Known rows, with every way that one mark hangs from another:
[J D [S A E]]: [  6.9  -2.4 -20.5  26.6 -12.2  -9.3 -13.0  -2.3  14.6  15.4  -5.8  20.1
  20.7 -15.9 -14.4 -10.0  22.8  -1.6  28.4   6.3]
[U [D E J]]: [ 33.3  43.8   4.6  36.4 -17.4  -2.2 -28.1 -14.1  -3.5 -11.8  -8.3  69.5
   2.5 -14.0 -46.3 -24.4  50.5 -29.5 -20.7 -16.6]
[E [D [J [S A R U]]]]: [ 16.5  19.5  -6.9  42.4  11.1  -1.4 -20.0 -10.6  32.8  12.8 -38.2  26.0
 -10.5 -31.6  -8.7  -8.1  41.2   0.5  44.4  28.2]
[S J R U]: [ 20.9  40.8   4.3  26.8   5.3  12.3 -14.4  -8.3  22.5   8.0  -9.4  36.2
 -18.6 -40.0  -3.4  -4.6  35.3  -2.9  14.6  50.3]
[S J R]: [ 23.1  26.9   3.8  18.0   3.5  10.6 -12.1  -1.0  -2.7  12.1  -1.1  30.4
  -7.2 -31.1  -4.7  -0.9  48.2 -11.5  20.4  33.9]
[J S]: [ 38.0  -2.9   0.1   8.2   7.8  -9.0 -27.3   6.9  -5.2  -8.0 -20.5  16.6
 -14.4  -9.8  -9.2 -15.6  49.0  -9.5  10.3   5.5]
[U [D J]]: [ 39.3  33.0  -1.5  25.7   0.0  -1.3 -29.6 -25.4 -11.0 -11.6 -14.5  46.3
   1.8 -28.2 -34.7 -18.3  51.2  -7.3 -27.2  -5.8]
[U [D [J [S A E]]]]: [ 21.7   2.4 -10.4  18.8 -20.1  -6.4 -19.2 -22.8  13.4  13.7 -12.3  42.4
  31.1 -10.7 -37.4 -20.0  21.6 -16.8  27.4  -3.5]
[S R]: [ 33.9  21.9   3.3  16.5  17.1  -1.1 -15.0 -16.7 -12.9  -3.0  -3.4   8.5
 -11.2 -37.5  -5.1   0.8  53.2  -5.4   5.3  10.3]
[R [S U]]: [ 52.9  27.4   8.9  21.6  18.8 -22.3 -34.0  -9.5   3.7 -10.9  -7.6  25.3
 -31.7 -47.3 -20.2  -7.3  38.8  -8.2   3.5  25.8]
[R [S A [E D] J U]]: [ 10.8  30.0 -13.3  50.6   4.9 -13.9 -18.7  17.7  40.0  29.6   5.9  51.3
  -0.7 -46.2 -45.8  -3.6  15.2 -14.1  39.6  57.2]
[E D]: [ 25.1  23.7 -13.5  40.6  28.2 -10.7 -24.3  15.8  -5.7  -9.3 -11.9  23.5
 -13.7 -36.6 -32.1 -10.3  59.2   2.1 -19.3  12.4]
[S A E J R U]: [  9.0  30.1  -2.0  26.6  -8.9  10.3   0.8 -14.6  41.4  32.8  13.0  44.1
   8.2 -47.0 -15.9   2.0   9.0  -4.9  38.9  52.9]
[J [D E] [S A R U]]: [ 10.3  29.0  -2.2  41.8 -16.3  -2.8 -16.6 -22.6  32.0  11.6 -19.2  23.9
  -9.2 -14.3  -4.6 -10.2  35.6  -1.4  36.8  10.8]
[J [D E] [S A R]]: [ 11.3  13.9  -2.8  33.5 -16.9  -4.7 -13.6 -14.9   7.8  18.1 -11.7  14.7
   3.1  -1.8  -5.9  -5.9  48.9  -7.1  44.0  -6.9]
[A [S J U]]: [ 35.1  40.3  -0.6   6.4   4.0  -2.0 -22.7   4.8  17.4  25.9 -13.7  47.3
 -25.1 -35.4 -26.9 -12.1  38.2 -20.5  14.9  31.9]
[A [S E [J D] R]]: [-12.0  46.3 -26.6  20.6  -3.6   9.4 -11.0   8.3   0.5  36.9  -4.5  34.9
  20.9 -27.8 -11.7  -7.4  29.8 -34.7  47.0  28.0]
[S A E [J D] R]: [ -9.6  28.5 -16.9  36.5 -15.5  11.6   1.4 -11.1  18.5  35.6  13.2  36.5
  26.4 -35.6  -8.7   4.6  22.4  -2.1  38.7  33.5]
[Z [S [E [D J]] U]]: [ -2.4  38.3 -25.7  49.2   8.0  -4.0 -22.6   9.2  35.8  -7.5 -29.0  70.8
   7.0 -64.8 -29.4 -12.8  30.5 -57.0 -16.5  25.6]

Rows:
[  5.0  21.8 -16.0  20.6  -5.8   7.9 -22.1 -18.4  -0.5  -2.5 -24.8  30.9
  30.3  -8.4 -17.2 -21.8  25.3 -34.5  33.2  12.5]  [U [D [J [S E R]]]]
[ -1.7   9.3 -24.4  30.9  -3.9  -3.2 -24.2  14.5   5.8  -7.7 -17.9  30.7
  15.4 -10.6  -7.5 -22.0  26.1 -15.6  15.7  13.1]  [J D [S E]]
[  6.5  59.1  -3.5  57.8 -22.2   9.9 -22.8  14.0  33.6  -1.8  -8.0  78.8
 -18.6 -22.9 -20.8 -20.9  32.9  -8.1 -10.7  34.9]  [S [J [D E]] U]
[ 16.8   6.5  -8.7  34.7  10.5  -3.8 -16.8  -5.4   7.2  18.8 -30.5  18.5
   4.8 -21.6 -11.1  -3.5  52.6  -6.9  49.4  11.1]  [E [D [J [S A R]]]]
[ 38.6  21.8   9.7  25.4  -8.2   1.2 -11.8 -13.3  35.6  23.2   3.3  48.0
 -20.1 -43.4 -24.4  -1.7  32.9  13.0   5.5  36.4]  [S A J U]
[  3.9  31.4 -17.2  24.4   4.5   5.3 -22.5 -24.8  17.3  -5.8 -22.9  10.2
  12.7 -15.6 -15.5 -21.9  19.4 -12.2  19.1  28.3]  [J [S E R [U D]]]
[ 24.8  28.1   5.3  29.5 -16.0  -3.4 -19.0 -41.5  26.7  12.9 -14.6  13.9
  -5.1  -6.2 -29.0 -14.3  39.6  -4.2  25.5   3.0]  [J [S A R [U [D E]]]]
[  9.1  41.5  -3.6  42.2  -8.3  11.2  -8.7 -26.3  32.8  25.4  -3.5  31.1
  -9.5 -46.0  -2.5   3.4  35.6  23.3  21.0  38.7]  [S A [J D] R U]
[ -4.5  18.4 -19.2  35.0  -6.2   1.1 -10.3 -22.9  34.2  15.4 -14.2  10.7
  11.5 -30.2   1.2  -8.0  13.1   3.8  45.5  27.6]  [J D [S A E R U]]
[-10.8  39.2 -19.7  54.1   6.5   8.4  -1.8   4.5  45.1  31.6   2.6  41.6
   9.8 -48.3 -28.1  -0.2  17.9  -0.3  35.8  60.5]  [S A [E D] J R U]
[ 28.1  22.4  14.9  26.4 -19.8  -1.8 -15.7 -19.9  36.3  14.1 -23.6  52.4
  -9.3 -17.5  -7.6 -12.3  30.3 -25.1  53.0  11.2]  [D E [J [S A R U]]]
[ 16.4  -8.4  -7.1   8.2  -1.5  -6.4  -6.3 -14.5  11.3  25.0  -0.4   4.8
  19.2 -20.1  -7.4  -1.9  23.8 -16.9  57.1  16.6]  [J [S A E R]]
[ 26.6  32.6  -2.9  30.9 -13.9  -9.3 -20.5 -23.5  32.6  28.3  14.2  47.6
  10.9 -36.3 -52.9  -8.9  12.1  -8.5  25.5  39.3]  [R [S A E J [U D]]]
[ 33.8  16.1   4.6  10.5   4.6  -8.1  -9.8 -49.1  23.9  18.8  -7.9  10.3
 -17.5 -66.0  -6.1  14.9  51.5 -20.2   4.0   7.5]  [Z [S A R U]]
[ -2.8  15.0 -22.6  40.8  14.0  -3.9 -10.5  -0.7  36.9  16.0 -17.8  10.6
   9.5 -31.6 -17.8  -6.7  18.4  -3.5  48.2  40.0]  [J [S A [E D] R U]]
[ 18.6  22.2  -2.7  42.5 -22.0  -8.2 -21.4 -10.0  35.3   5.8 -17.2  37.9
 -14.2 -11.4 -17.0 -17.4  34.3   3.3  16.0   6.2]  [J [D E] [S A U]]
[-15.1  32.0 -23.6  44.5  -0.2   6.3  -3.3  -6.1  47.6  36.1  -5.1  42.1
  13.8 -61.4 -25.3   9.7  29.4 -37.5  25.4  47.8]  [Z [S A [E D] J R U]]
[-14.9  33.9 -20.7  36.8 -20.8  11.5  -3.8 -26.5  45.6  34.3  -1.4  44.4
  16.7 -60.3  -5.4   8.3  22.5 -30.2  24.6  36.8]  [Z [S A E [J D] R U]]
[ 22.5   8.7  -4.8  15.3   4.6  -3.4   1.4 -23.0   6.3  23.7  17.7  15.2
  17.3 -44.8 -17.7   6.8  26.9  -8.2  31.2  14.3]  [S A E R]
[ 25.2  70.9   0.0  23.7  -6.6  -0.7 -27.8 -33.0   9.9  10.8 -25.2  51.0
  -4.8 -25.8 -38.6 -20.0  45.4 -43.2  15.6  -6.1]  [A [S R [U [D E J]]]]
[  0.8  20.9 -17.5  37.6 -21.2   5.2  -5.2   3.3  23.2  29.0  16.4  53.4
  21.0 -33.5 -24.9  -4.2  20.9   1.0  15.0  28.0]  [S A E [J D]]
[ 37.0  41.7   0.4   2.5  21.5  -6.2 -20.0 -21.7   1.6  15.2 -17.7   8.3
 -22.2 -44.8 -10.4  -3.4  46.0 -15.9  21.0  15.7]  [A [S R U]]
[ 42.5  -0.9   6.8  13.8  -0.6 -13.1 -20.3 -19.3  28.2   7.2 -16.3  16.9
 -20.4 -26.3 -14.3  -9.2  34.4  12.9  19.5  15.9]  [J [S A U]]
[ 14.5  12.5  -9.0  25.8 -22.1  -0.3 -12.6 -17.1  14.5  29.9  -3.1  40.5
   1.6 -45.0 -16.0   9.1  58.9 -19.6  -3.2   3.3]  [Z [S A [J D]]]
